Each row was made from one path, in order. Every step used is in the known rows, and no mark comes twice. Write each row's path.
Known rows:
kofo > mafa > vagalu > fosafo > dafolek > gegi: [-25 -16 -41  25  37  40  17 -46  39  -4  16 -20  44  32  13  20  31 -30
 -41  -1  76  22]
pupi > loto > dafolek > gegi: [ 13 -38 -11   2  34  20 -41   3  26 -25  15  12   4 -22  25  52  19  -8
  19  16  22   1]
pupi > fosafo > vagalu > mafa: [ -8   1   9  14   8  -1 -22 -24  53   4   2 -25  -8  29 -32 -42  10   2
  -1   5  39 -21]
loto > dafolek > gegi: [ -1 -30  -7  -1  45   4 -28 -18   4  -4  30  -5   2   5  11  43  18  -4
   1   5   9 -10]
fosafo > dafolek > mafa > pupi > loto: [ 28 -14   1 -35   8  25 -35  32  37  -3 -11  28  39 -33   5 -15  25   4
  17  58  73  10]
vagalu > gegi > dafolek: [-18 -22 -12  14  48  -9  14  -8  28  13  21  10 -21  -8 -18 -12  29   6
 -32 -15  10  11]
pupi > loto > dafolek > gegi > vagalu > mafa: [  7 -32 -18  22  40   5 -18  26  60 -13  17  -6 -36  10  -4  18  15 -18
  21  14  44  -5]
gegi > vagalu > fosafo > dafolek: [ 14  -3   8  17  31  12   6 -27  19  -5   2 -35 -20  23   7 -20  15 -28
 -21  34  53  34]
mafa > pupi > fosafo: [ -3  10   5 -10  -8  35 -10 -16  -5  22   1 -10  21  14   3 -15  28 -21
  -9  15  19 -18]
kofo > mafa > vagalu: [-13  -2 -36  24 -13  33  25   7  17   3  -4  -3  22  37 -21   2  17  -9
  -9 -13  33  -1]
vagalu > gegi > dafolek > mafa: [-14 -43 -15   0  40 -12  20  21  67  16  27   6 -14 -15 -33 -23  14  16
 -32  -5  17   6]
vagalu > fosafo > dafolek: [ 10  -5   8  -1  24   7  -1 -34   9 -11  -4 -15  12  10  15  -2   9 -10
 -13  22  56  29]
loto > dafolek > gegi > vagalu > mafa > pupi: [  1  -4 -13   3  46   7 -19   4  20  24  31 -17 -29  35  -7   5  44 -16
   5  20  46 -29]
pupi > loto > dafolek: [ 33 -30   3   1   8  21 -33  21   6 -29 -13  14   0  -9   7  30  12   3
  40  23  32   4]
vagalu > gegi: [-15  -3 -15  -9  31  -3   1 -29  25  -7   2  10 -15  -5   0  14  19   6
 -16 -23   3  11]
mafa > pupi > loto > dafolek: [ 38  -6   2 -13   5  38 -47  20 -12 -11 -16  21  14 -11  17  20  42  -4
  43  38  46  -7]
kofo > mafa > vagalu > fosafo: [-12   5 -33  37 -18  47  39 -10  22  -2 -14 -23  20  40   3   1  17 -23
 -11 -15  49  12]
fosafo > dafolek > gegi > vagalu > mafa > pupi: [-15  10 -17  -7  54  -5 -13 -15  33  24  30  -7  -6  20  -5 -21  40 -19
 -22  32  67  -4]
vagalu > mafa: [-10   4  -5   3  -5 -17  13  17  24   2  -2   0 -11  16 -18 -11  -7   5
  14  -8  28 -10]
vagalu > mafa > pupi > loto: [  6  20 -11  -8 -16  15 -10  37  22   1 -27  23   6 -10   6 -13  21  -1
  37  18  53  -9]
vagalu > mafa > pupi > fosafo > dafolek > gegi: [-26  -5 -10 -20  42  11 -20 -37  37  21  28  -8  35  21   0 -10  33 -17
 -23  22  76 -18]
mafa > pupi: [  4  24  -3 -15  -4  17 -13  -1 -19  16  -5   5  16  -3   9  -9  30  -6
   2  13  16 -11]
vagalu > gegi > dafolek > mafa > pupi > fosafo: [-19 -32  -7 -13  31  23  11   4  60  39  28  -2   8  -1 -29 -37  44  -6
 -40  11  36 -12]
mafa > vagalu: [ -2  -6 -14  26  -1  12   1 -12  -2  16  -7  -7  15  14  -1 -13   6 -10
   4   6   9  -9]
gegi > vagalu > fosafo > dafolek > mafa > pupi: [ 21   3   6 -12  21  26  -2   0  38  16   6 -29  -1  14   2 -40  31 -25
 -18  55  75  19]

Write each row's path:
[ 30 -20   6 -30   6  21 -29  28   4  14   5   0  13  11 -13   3  27   9
  22  35  41 -22]  loto > dafolek > mafa > pupi
[-14 -19 -20  27  49  21  -6 -63  24   8  12 -25  33  11  30   9  19 -29
 -31  19  54  18]  mafa > vagalu > fosafo > dafolek > gegi
[-13  14 -15 -13 -20  55  14   3  12   8   4  -5  32  35 -12  -7  36 -19
 -23  -2  45 -13]  kofo > mafa > pupi > fosafo
[  1   1 -10  40  -5  26  14 -29   3   9 -18 -31  11  20  18 -11   8 -28
  -1   1  23   8]  mafa > vagalu > fosafo
[-12  -3  -1   6  58  24 -34 -51  40  35  22  -8  -2   6 -22 -47  78   0
 -44  16  37 -13]  mafa > pupi > fosafo > vagalu > gegi > dafolek
[ -5 -34  -6   3  55 -17 -15  -4  82  15  29   2 -20 -19 -43 -43  35  29
 -33   6  27   2]  fosafo > vagalu > gegi > dafolek > mafa
[-12 -27 -29   5  22   5   6 -14  58  12  -1  -2   5   0 -15 -13  10   3
 -10 -10  18   1]  dafolek > mafa > vagalu > gegi
[  7   5  -1 -31 -10  14  -8  28  16  20   5   5  18  -9  -5 -19  16   2
   4  21  24 -13]  dafolek > mafa > pupi
[  1 -11  -7 -11  53   0 -29  -5  63  35  24   8  -8 -20 -32 -49  66  28
 -31  21  39  -9]  fosafo > vagalu > gegi > dafolek > mafa > pupi
[ -9 -20 -13 -18  36   4   9  20  49  34  21  14   0 -17 -25 -30  46  11
 -28   9  32  -6]  vagalu > gegi > dafolek > mafa > pupi
[-12  -4  -3   2  41  11 -35 -70  56  -5   8 -17 -11   9 -10 -15  38   2
 -30  -9  13   0]  pupi > fosafo > vagalu > gegi
[ 10 -38  -7  -1  19   8 -10   0  33  13   2  -4  36   9 -23 -26  -1   4
  -2  35  60   5]  fosafo > dafolek > mafa > vagalu
[ 36  -4   3 -11  11  42 -14  22  56  -2 -12 -12   3 -14  18 -35  31 -28
   2  65  85  31]  gegi > vagalu > fosafo > dafolek > mafa > pupi > loto
[  0  13  -1   9  12 -21 -25 -10  38   2  -3  -8 -18  14 -26 -32  12  21
  10   4  36 -16]  fosafo > vagalu > mafa
[-13 -50 -15  -5  44  24  -7 -44  73   9  10 -13  31  19 -25 -21  18  -7
 -30  15  65   6]  pupi > fosafo > dafolek > mafa > vagalu > gegi
[-14   0 -13  28  30  12  16 -26  39   6  23 -40 -29   7  29   3  14 -41
 -34   1   0  18]  dafolek > gegi > vagalu > fosafo
[ 31 -20  20 -21  16  33 -65 -11  37  16  12 -23  17  22 -27 -24  44   7
  10  48  57 -32]  loto > dafolek > mafa > pupi > fosafo > vagalu
[ 16 -27   1  -3  -3  22  -5  69  44  21   2  22  20 -39 -11 -35  24   0
   7  44  43  -3]  gegi > dafolek > mafa > pupi > loto
[ 16  -7   5 -41  14  10 -24  10  18  14   8   8  35  -7 -11 -24  24   9
  -5  44  65   0]  fosafo > dafolek > mafa > pupi
[  4 -30  -7  15  53   7 -21 -11  17   3  38 -21 -30  20   1  27  22 -22
 -12  14   7  -5]  loto > dafolek > gegi > vagalu
[ 22 -58 -26   7  31  29 -26   8  65 -16 -12  11   4  -9  -8  18  22   5
  30  11  51   5]  pupi > loto > dafolek > mafa > vagalu > gegi
[ 37   8   3  -6  16  18 -71  10  26  -7 -19  12  -6   8 -10 -11  52  18
  53  41  80 -21]  fosafo > vagalu > mafa > pupi > loto > dafolek
[ 36 -46   4 -11  -1  18 -28  52  44 -24  -6  10   6 -18  -6  17   0   8
  42  31  39   2]  pupi > loto > dafolek > mafa
[  1 -24  14  -7  22  16 -15 -33  13  -4   8 -12  26  20 -11 -11   6 -13
 -19  25  49   6]  pupi > fosafo > dafolek
[-30  -3 -24 -23  35  49 -10 -34  30   5  35   0  56  22  -1  15  52 -23
 -50  13  74  -4]  kofo > mafa > pupi > fosafo > dafolek > gegi
[ 25 -14 -12   2  38  38 -44  10  19   3  15   3 -14  -9  24  24  54 -29
  12  39  31  -4]  mafa > pupi > loto > dafolek > gegi > vagalu
[  7   9   4  29   5  16  20  -8  20   3  -4 -39 -35  18  13 -18   7 -33
 -15   9  11  21]  gegi > vagalu > fosafo
[-19 -12 -15   7  58 -21  -3 -11  51  10  34 -13 -16  22 -15 -12  12 -14
 -23  15  54   3]  fosafo > dafolek > gegi > vagalu > mafa
[-11 -11  -6   1  49   8  -9 -50  29  -8  21 -17  19  -5  33  19  16 -22
 -31  13  45  25]  vagalu > fosafo > dafolek > gegi
